What can hang from each mark
z_704: z_474
z_263: z_49 z_830
z_554: z_142 z_657 z_698
z_443: z_513
z_49: z_87 z_513
z_474: z_698 z_704
z_87: z_976
z_930: z_78 z_513
z_513: z_49 z_930
z_698: z_474 z_554
z_142: z_554 z_976
z_830: z_263
z_976: z_87 z_142

Each row was made from one small tree. The marks that hang from a mark follow it in brackets, in the order of their numbers. Every link used is in the known rows. Write each row's tree.
Known rows
z_976(z_87 z_142(z_554(z_698))): 8; 2; -3; -18; 24; 3; -3; 3; -15; -9; -15; 8; 9; -10; 13; 8; -5; -19; 12; -30; -2; -1; -6; 11; 16; -17; -2; -2; -10; 9; 20; 19
z_704(z_474(z_698(z_554(z_142(z_976(z_87)))))): 9; 2; -15; 8; 47; -7; 1; -7; -16; 4; -6; 23; 18; 4; -5; -7; -1; -25; 3; -5; 7; -9; 4; -9; -3; -20; -3; 5; 21; 4; 8; -1
z_698(z_554(z_142 z_657)): -17; -17; -5; -14; 11; -10; -2; -4; -14; 7; -12; -1; 13; 17; 1; -14; 0; -1; -12; 1; 5; -19; -3; -21; 17; -9; -12; 9; 18; -9; -11; 11
z_263(z_49(z_87(z_976(z_142)) z_513) z_830): 2; 24; -7; -14; 26; 14; -36; -17; -19; 4; -13; -6; -12; -13; -42; 15; 6; 10; 4; -39; 21; -13; -4; 15; 1; -16; -17; -18; 4; -15; 11; -4
z_930(z_78 z_513(z_49(z_87))): -17; -5; -20; -1; 0; -7; -15; -33; -33; -4; -1; 10; 7; -21; -16; 7; 0; 7; -7; -11; 27; 5; 27; 0; -17; -21; -33; -9; -1; -14; 2; 3
z_513(z_49(z_87) z_930(z_78)): -19; 20; -29; 2; 2; -8; -35; -10; -10; -5; -7; 2; 11; -1; -35; -4; 4; 7; -10; 0; 20; 4; 20; 17; -9; 4; -25; -23; 0; -4; 21; 4
z_513(z_49(z_87(z_976)) z_930(z_78)): -13; 21; -29; 12; 7; -6; -29; -11; -14; -13; -10; -3; 9; -3; -44; -5; 5; 4; -12; -4; 13; -3; 21; 23; -6; 1; -26; -27; -2; 1; 24; 2
z_443(z_513(z_930)): 12; 1; -18; -18; -4; -6; -21; -11; -11; 14; -15; 2; 11; -3; -16; 4; 7; 6; -22; 10; 14; 22; 19; 1; 23; 0; -10; 4; 27; 1; -1; 0
z_443(z_513(z_49 z_930(z_78))): 4; 4; -22; -6; -7; -13; -37; -20; -13; 5; -12; 2; 17; -3; -23; 2; 5; 9; -26; 18; 19; 26; 25; 8; 17; 4; -21; -4; 19; -3; 3; 4
z_474(z_698(z_554) z_704): 15; 21; -11; 12; 16; -7; -9; -6; -14; -10; -3; 17; 3; -19; -27; -19; 9; 3; -40; 5; -3; -7; 10; -16; -10; -19; -11; 4; 19; -21; -6; 13
z_513(z_930): -1; 16; -24; -12; 1; -2; -15; 1; 0; 6; -16; 0; 7; 3; -13; -12; 6; 8; -12; 5; 7; 10; 14; 6; 9; 6; -1; -8; 16; 3; 4; -4
z_443(z_513(z_49(z_87(z_976)) z_930(z_78))): 2; 4; -22; 1; 1; -10; -32; -19; -21; -2; -9; 1; 12; -9; -42; 9; 6; 2; -23; 3; 18; 13; 25; 14; 11; -4; -32; -10; 14; 0; 14; 4
z_976(z_87 z_142(z_554(z_657 z_698(z_474)))): 0; -12; 1; -12; 20; -8; 1; 2; -23; -8; -17; 7; 17; -4; 23; 1; -9; -31; 11; -25; 4; 4; -4; 0; 21; -16; 5; 0; -8; -1; 13; 21
z_263(z_49(z_87(z_976(z_142)))): -2; 20; -4; -3; 11; 7; -17; -11; -6; -9; -24; -5; -1; -9; -25; 11; 9; 8; 3; -41; 21; -11; -3; 21; -4; -12; -15; -15; 9; -2; 11; 7
z_443(z_513(z_49)): 14; 3; 0; -2; -10; -6; -25; -23; -5; 1; -15; 6; 12; -10; -11; 8; 7; 15; -24; 12; 14; 14; 15; 4; 18; -4; -15; 3; 28; -9; 4; 3
z_930(z_78 z_513(z_49(z_87(z_976)))): -11; -4; -20; 7; 4; -5; -10; -34; -34; -11; -1; 8; 5; -23; -24; 6; 2; 5; -9; -14; 21; 0; 28; 5; -14; -23; -35; -10; -1; -10; 5; 2
z_263(z_49(z_87 z_513) z_830): -8; 26; -4; -20; 19; 8; -40; -15; -25; 16; -7; -4; -10; -12; -39; 16; 4; 14; 7; -25; 31; -8; 1; 6; -6; -18; -15; -9; 7; -22; 5; -8
z_830(z_263(z_49)): 0; 24; 10; -7; -9; 3; -23; -4; -3; -6; -29; -2; 3; -2; -13; 8; 15; 7; 8; -21; 17; 4; 1; 8; 4; -19; 11; 9; 32; 2; -8; 7
z_704(z_474(z_698(z_554(z_142 z_657)))): 0; -14; -15; 8; 26; -14; -2; -7; -17; 4; -12; 19; 22; 13; 4; -20; 7; -19; -11; 5; 7; -15; 2; -13; 0; -9; 8; 6; 17; -8; -3; 3
z_698(z_474(z_704) z_554(z_142(z_976) z_657)): 0; -14; -4; 6; 28; -13; -3; -7; -16; 0; -4; 3; 16; 4; -7; -20; -2; -19; -15; 5; 9; 1; 1; -44; 11; -19; -12; 1; 36; -26; -20; 6
z_704(z_474(z_698(z_554))): 7; 0; -19; 11; 30; -13; -4; -12; -7; 2; -11; 27; 16; 0; -2; -23; 3; -14; -10; 8; 5; -12; 4; -6; -5; -16; 8; 4; 14; -8; -3; 3
z_474(z_698 z_704): 22; 21; -7; 15; 4; 2; -10; -3; -16; -11; -5; 14; 6; -21; -23; -5; 17; 9; -39; 0; -1; 0; 17; -7; -14; -11; -1; 1; 20; -21; 0; 3
z_513(z_930(z_78)): -9; 9; -35; -8; 4; -7; -21; -6; -13; 7; -12; 0; 13; 0; -19; -10; 1; 5; -9; 6; 13; 10; 21; 5; 1; 2; -11; -6; 1; 1; -3; 0
z_554(z_142 z_657 z_698(z_474)): 2; -30; 5; -2; 1; 0; 0; -5; -24; 22; -10; -6; 32; 19; 24; 12; 8; -28; -11; -5; 1; -8; 13; -13; 7; -1; 17; 7; 11; -19; -2; -5
z_554(z_142(z_976) z_698(z_474)): 22; -4; 2; 2; 24; 18; 3; -10; -12; 22; -3; -1; 23; 7; 8; 23; 3; -26; -2; -10; -10; -3; 12; -10; -1; -7; 6; -1; 23; -4; 6; -16
z_554(z_142(z_976) z_657 z_698(z_474(z_704))): 14; -11; 11; 8; 9; 6; -4; -1; -31; 13; 4; -11; 27; 9; 7; 15; 11; -33; -19; -8; -6; 1; 16; -22; 9; -8; 7; 2; 27; -22; -1; -12
z_443(z_513(z_49(z_87) z_930(z_78))): -2; 3; -22; -6; -4; -11; -36; -20; -19; 5; -7; 3; 14; -8; -34; 9; 5; 5; -21; 7; 23; 18; 24; 9; 9; -2; -30; -8; 15; -4; 13; 4
z_87(z_976(z_142(z_554))): 12; 2; -5; 1; 19; 8; 2; -4; -4; -24; -22; 2; 1; -8; -10; -10; 4; 4; -5; -16; -12; -16; -9; 10; 20; -9; -7; -14; 5; 8; 5; 9
z_142(z_554(z_657 z_698(z_474)) z_976(z_87)): 0; 9; 16; 5; 24; -12; 6; 6; -47; -5; 5; -2; 16; 0; 5; 9; -15; -38; 12; -2; -2; 0; 9; -11; 16; -25; -1; 9; 8; -3; 11; 1
z_443(z_513(z_49(z_87(z_976(z_142))) z_930)): 11; 8; -16; -7; 0; 0; -27; -16; -3; -7; -17; 1; 7; -5; -31; 6; 10; 2; -26; -8; 11; 13; 13; 17; 22; 3; -21; -19; 23; 4; 23; 6
z_49(z_87 z_513(z_930)): -10; 4; -27; -3; 6; 0; -23; -2; -28; 13; -9; -2; -7; -16; -36; 2; 0; -2; -1; -11; 18; -9; 6; 0; 3; -11; -25; -21; 10; -6; 3; -16
z_263(z_49(z_87 z_513(z_930)) z_830): -10; 31; -16; -24; 20; 6; -45; -8; -23; 18; -7; -6; -10; -3; -45; 8; 6; 11; 5; -22; 32; 0; 4; 10; -3; -9; -14; -16; 10; -16; 8; -9

Write each row's tree
-8; 35; 0; -27; 19; 8; -32; -12; -12; 11; -7; -1; -3; -4; -32; 15; 8; 16; 6; -28; 28; -6; 3; 10; -10; -13; -7; -3; 5; -19; 17; 2
z_263(z_49(z_87) z_830)
-2; 35; -1; -17; 26; 10; -27; -13; -13; 2; -9; -4; -4; -5; -41; 15; 10; 13; 3; -32; 21; -12; 5; 16; -7; -16; -9; -6; 5; -14; 20; 1
z_263(z_49(z_87(z_976)) z_830)
-10; -5; -19; 0; -4; -8; -14; -34; -26; -5; -5; 10; 10; -17; -6; -2; 3; 12; -12; 1; 22; 13; 28; -1; -10; -15; -24; -4; 4; -12; -7; 3
z_930(z_78 z_513(z_49))
-7; -7; 1; -15; 2; -2; -6; 3; -10; -15; -19; 2; 8; 3; 12; -14; 2; 3; -3; -11; -1; -9; -15; -2; 27; -1; 1; -9; 4; -3; 0; 16
z_976(z_142(z_554(z_657)))
-3; 18; 20; 0; 18; -6; 2; 11; -51; -8; 9; -7; 12; 1; -1; 13; -10; -29; 8; -7; -7; -7; 9; -3; 21; -24; -7; 11; 7; 5; 18; 1
z_142(z_554(z_657 z_698) z_976(z_87))
1; -1; -6; -20; 26; -2; -3; 4; -10; -16; -21; 11; 5; -11; 8; 0; -8; -5; 17; -27; 8; 1; -11; 4; 18; -16; -9; -6; -4; 12; 15; 22
z_976(z_87 z_142(z_554))
-2; 8; -3; 1; 23; -5; 8; -4; -30; 3; -4; 9; 10; 9; -10; 1; -6; -12; -16; -4; -1; -14; 10; -12; 0; -15; -12; 12; 19; 1; 11; 9
z_474(z_698(z_554(z_142(z_976(z_87)) z_657)))
-14; -4; 0; -11; 24; -9; 2; -2; -23; 4; -6; -3; 11; 13; -4; -1; -9; -11; -1; -7; 5; -12; 0; -22; 20; -18; -21; 10; 21; 1; 1; 7
z_698(z_554(z_142(z_976(z_87)) z_657))
22; 2; -4; 11; 8; 0; -11; -12; -9; 9; -6; 7; 19; -16; 2; 1; 9; -19; -19; -1; -3; 7; 18; -8; -5; -15; 12; 3; 9; -28; -6; -4
z_554(z_698(z_474(z_704)))
-7; 22; -2; -6; -6; 4; -33; -1; -18; 1; -25; -6; -6; -6; -33; 10; 13; -2; 12; -27; 25; 1; 1; 9; 4; -20; -2; -4; 31; 2; -5; -2
z_830(z_263(z_49(z_87 z_513(z_930))))
0; -23; -16; -6; 34; -9; 3; -15; 5; 13; -19; 15; 16; 7; 4; -19; -9; -9; 2; 6; 12; -7; -5; -30; 0; -14; -8; 1; 21; -13; -17; 7
z_698(z_474 z_554(z_142))
-9; 19; -31; 6; 8; -2; -31; -12; -4; -17; -14; -1; 9; -2; -39; -5; 6; 2; -14; -14; 10; -1; 15; 25; -1; 5; -26; -33; -4; 4; 27; 8
z_513(z_49(z_87(z_976(z_142))) z_930(z_78))
16; 9; -11; 5; 22; 1; -6; -3; -14; -6; -4; 15; 7; -8; -24; -13; 14; 4; -36; -1; -1; -11; 7; -19; -10; -14; -12; 3; 26; -17; -4; 11
z_474(z_698(z_554(z_142)) z_704)
1; -2; 13; -7; 7; 8; 1; 4; -40; 17; 2; -15; 23; 16; 10; 33; 5; -30; -5; -21; -5; -7; 17; -3; 16; -10; -1; 12; 14; 2; 19; -9
z_554(z_142(z_976(z_87)) z_657 z_698)
-16; -3; -35; 2; 8; -4; -28; -7; -38; 14; -5; -1; -2; -19; -40; 3; -5; -3; 1; -11; 22; -8; 12; 0; -3; -14; -33; -19; -1; -8; -3; -13
z_49(z_87 z_513(z_930(z_78)))
8; 6; 0; -11; 27; 14; 3; 0; -17; 7; -9; -3; 10; 2; -7; 24; 1; -2; 9; -20; 7; -2; 6; -6; 7; -13; -17; 0; 25; 12; 13; -9
z_554(z_142(z_976(z_87)))
-2; 18; -20; 0; 11; 5; -29; -8; -16; -1; -24; -10; -9; -8; -37; 3; 7; 2; 3; -34; 26; -5; -2; 21; 4; -7; -22; -27; 14; 2; 3; -4
z_263(z_49(z_87(z_976(z_142)) z_513(z_930)))
-4; 32; -15; -15; 25; 7; -39; -9; -26; 9; -9; -9; -13; -6; -54; 8; 9; 8; 2; -26; 26; -6; 5; 16; 0; -11; -17; -18; 10; -11; 12; -10
z_263(z_49(z_87(z_976) z_513(z_930)) z_830)
-3; -26; -8; 3; 22; -18; -5; -7; -12; 1; -11; 7; 19; 4; -1; -26; 1; -14; -16; 6; 15; -1; -1; -42; 8; -16; -7; 3; 27; -31; -25; 13
z_698(z_474(z_704) z_554(z_142 z_657))
-1; 31; -14; -24; 15; 4; -45; -10; -15; 18; -13; -8; -6; 2; -32; 1; 9; 16; 0; -6; 27; 9; 7; 9; 5; -1; -4; -10; 16; -14; -3; -9
z_263(z_49(z_513(z_930)) z_830)
4; 6; -10; 0; 16; 10; -1; -9; -7; -11; -15; 4; -1; -18; -25; 9; 3; -1; -4; -37; -1; -22; -2; 12; 3; -16; -18; -18; 0; 1; 19; 3
z_49(z_87(z_976(z_142)))
-2; -18; 7; -11; -8; 7; -4; 1; -28; 19; -6; -13; 25; 19; 17; 18; 16; -17; -17; -10; -6; -16; 13; -3; 14; 1; 10; 11; 9; -10; 6; -5
z_554(z_142 z_657 z_698)
-1; 26; -4; -10; 24; 9; -34; -16; -27; 8; -9; -7; -12; -13; -48; 15; 6; 11; 5; -29; 24; -15; 2; 12; -4; -20; -19; -12; 6; -18; 7; -9
z_263(z_49(z_87(z_976) z_513) z_830)
1; 23; 9; -4; 32; -3; 3; 9; -32; -15; 0; 2; 1; -9; -13; 7; -14; -6; 20; -4; 4; -2; -1; -5; 14; -26; -19; 2; 16; 12; 14; 0
z_142(z_554 z_976(z_87))
12; -9; 0; 10; 16; 2; 5; -6; -14; -17; -20; 0; 11; -2; 2; -10; 1; -17; -8; -14; -14; -14; -3; 5; 21; -9; 6; -10; 1; -2; 3; 9
z_87(z_976(z_142(z_554(z_657 z_698(z_474)))))
8; -26; 5; 3; 0; 0; -6; -1; -26; 15; -5; -7; 31; 10; 15; 8; 16; -29; -22; -6; 2; -3; 15; -18; 7; -4; 14; 6; 17; -28; -7; -4
z_554(z_142 z_657 z_698(z_474(z_704)))
1; 33; -2; -22; 27; 14; -28; -15; -6; -1; -13; -3; -5; -5; -36; 14; 9; 12; 2; -42; 18; -11; -1; 19; -2; -13; -9; -13; 2; -11; 22; 7
z_263(z_49(z_87(z_976(z_142))) z_830)
17; -20; -4; -3; 17; 12; 0; -10; -9; 24; -13; 3; 25; 8; 16; 15; 8; -21; -4; -8; -2; -7; 11; -8; -3; -4; 13; 2; 12; -11; 0; -9
z_554(z_142 z_698(z_474))
-8; -1; -34; 13; 15; -3; -22; -8; -41; 4; -7; -5; -5; -21; -52; 4; -2; -7; -2; -15; 14; -15; 14; 7; 0; -18; -36; -22; -3; -2; 1; -16
z_49(z_87(z_976) z_513(z_930(z_78)))
4; -3; 0; 3; 11; 2; 3; -2; -12; -25; -22; -3; 4; -2; -6; -12; 4; 0; -9; -15; -11; -17; -8; 8; 26; -7; -5; -11; 4; 5; 4; 11
z_87(z_976(z_142(z_554(z_657))))
7; -10; 2; -5; 7; -1; -9; 1; -14; -14; -12; 3; 16; -4; 14; -13; 5; -18; -12; -12; -6; -3; -7; -8; 20; -6; 11; -9; 3; -17; -2; 15
z_976(z_142(z_554(z_657 z_698(z_474(z_704)))))
0; -4; -15; 13; 22; -20; -4; -10; -16; 1; -10; 23; 20; 6; 2; -26; 3; -18; -13; 10; 6; -12; 5; -10; 0; -13; 9; 6; 13; -12; -4; 4
z_704(z_474(z_698(z_554(z_657))))
-15; 26; -22; -22; 20; 3; -49; -13; -31; 19; -4; -7; -6; -6; -48; 10; 3; 9; 6; -21; 35; 1; 10; 10; -8; -11; -21; -13; 2; -17; 5; -7
z_263(z_49(z_87 z_513(z_930(z_78))) z_830)
-1; 7; -6; 2; 0; 2; -1; -26; -19; -13; -8; 7; -4; -19; -17; 1; 10; 8; -11; -16; 15; -1; 19; 6; -7; -17; -23; -15; 15; -8; 13; -1
z_930(z_513(z_49(z_87(z_976))))
24; -16; -4; 2; 16; 12; -8; -7; -10; 17; -8; 2; 25; -1; 7; 11; 16; -21; -13; -9; -2; 0; 11; -14; -5; -8; 9; 1; 18; -20; -4; -8
z_554(z_142 z_698(z_474(z_704)))
17; 8; 5; -9; 24; 20; 1; -1; -24; 18; 1; -6; 17; 4; 1; 37; 5; -24; 2; -25; -10; -5; 14; 2; 4; -14; -6; 6; 15; 10; 22; -12
z_554(z_142(z_976(z_87)) z_698)
7; -4; -16; 8; 28; -19; -10; -15; 2; -3; -11; 17; 10; -16; -10; -32; -6; -8; -14; 10; 10; 5; 2; -33; -2; -24; -8; 1; 21; -30; -24; 12
z_698(z_474(z_704) z_554)
4; -1; 14; -5; -1; 13; 0; 0; -32; 17; 3; -18; 23; 20; 8; 26; 10; -23; -15; -13; -13; -12; 14; -6; 16; -3; 3; 8; 20; -4; 11; -14
z_554(z_142(z_976) z_657 z_698)
5; -12; 10; 0; 16; 2; 6; -3; -35; 19; -1; -8; 29; 15; 17; 27; -2; -42; 0; -16; 1; 2; 19; -14; 10; -13; 6; 9; 17; -7; 12; -9
z_554(z_142(z_976(z_87)) z_657 z_698(z_474))
3; -9; -12; -3; 48; -8; 8; -13; -5; 11; -12; 13; 14; 4; -2; -7; -18; -20; 12; -3; 11; 0; -1; -30; 1; -24; -16; 2; 26; -4; -6; 5
z_698(z_474 z_554(z_142(z_976(z_87))))
-5; -13; 9; 2; 5; -13; 0; 3; -34; -2; -6; 0; 20; 6; 15; -11; -2; -21; -1; 12; -2; -11; 3; -12; 12; -11; 14; 7; 2; -17; -6; 4
z_142(z_554(z_657 z_698(z_474)))
1; 16; 7; 0; -10; 3; -29; -8; -13; -2; -29; -5; -4; -7; -18; 9; 14; 5; 9; -18; 19; 3; -1; 5; 8; -22; 4; 6; 34; -1; -17; -1
z_830(z_263(z_49(z_513)))
-10; 14; -7; 1; 4; -1; -29; -11; -25; 8; -18; -5; -5; -15; -26; 11; 4; 9; 8; -24; 34; -8; -1; 8; -8; -17; -21; -11; 15; -13; -6; -7
z_263(z_49(z_87 z_513))
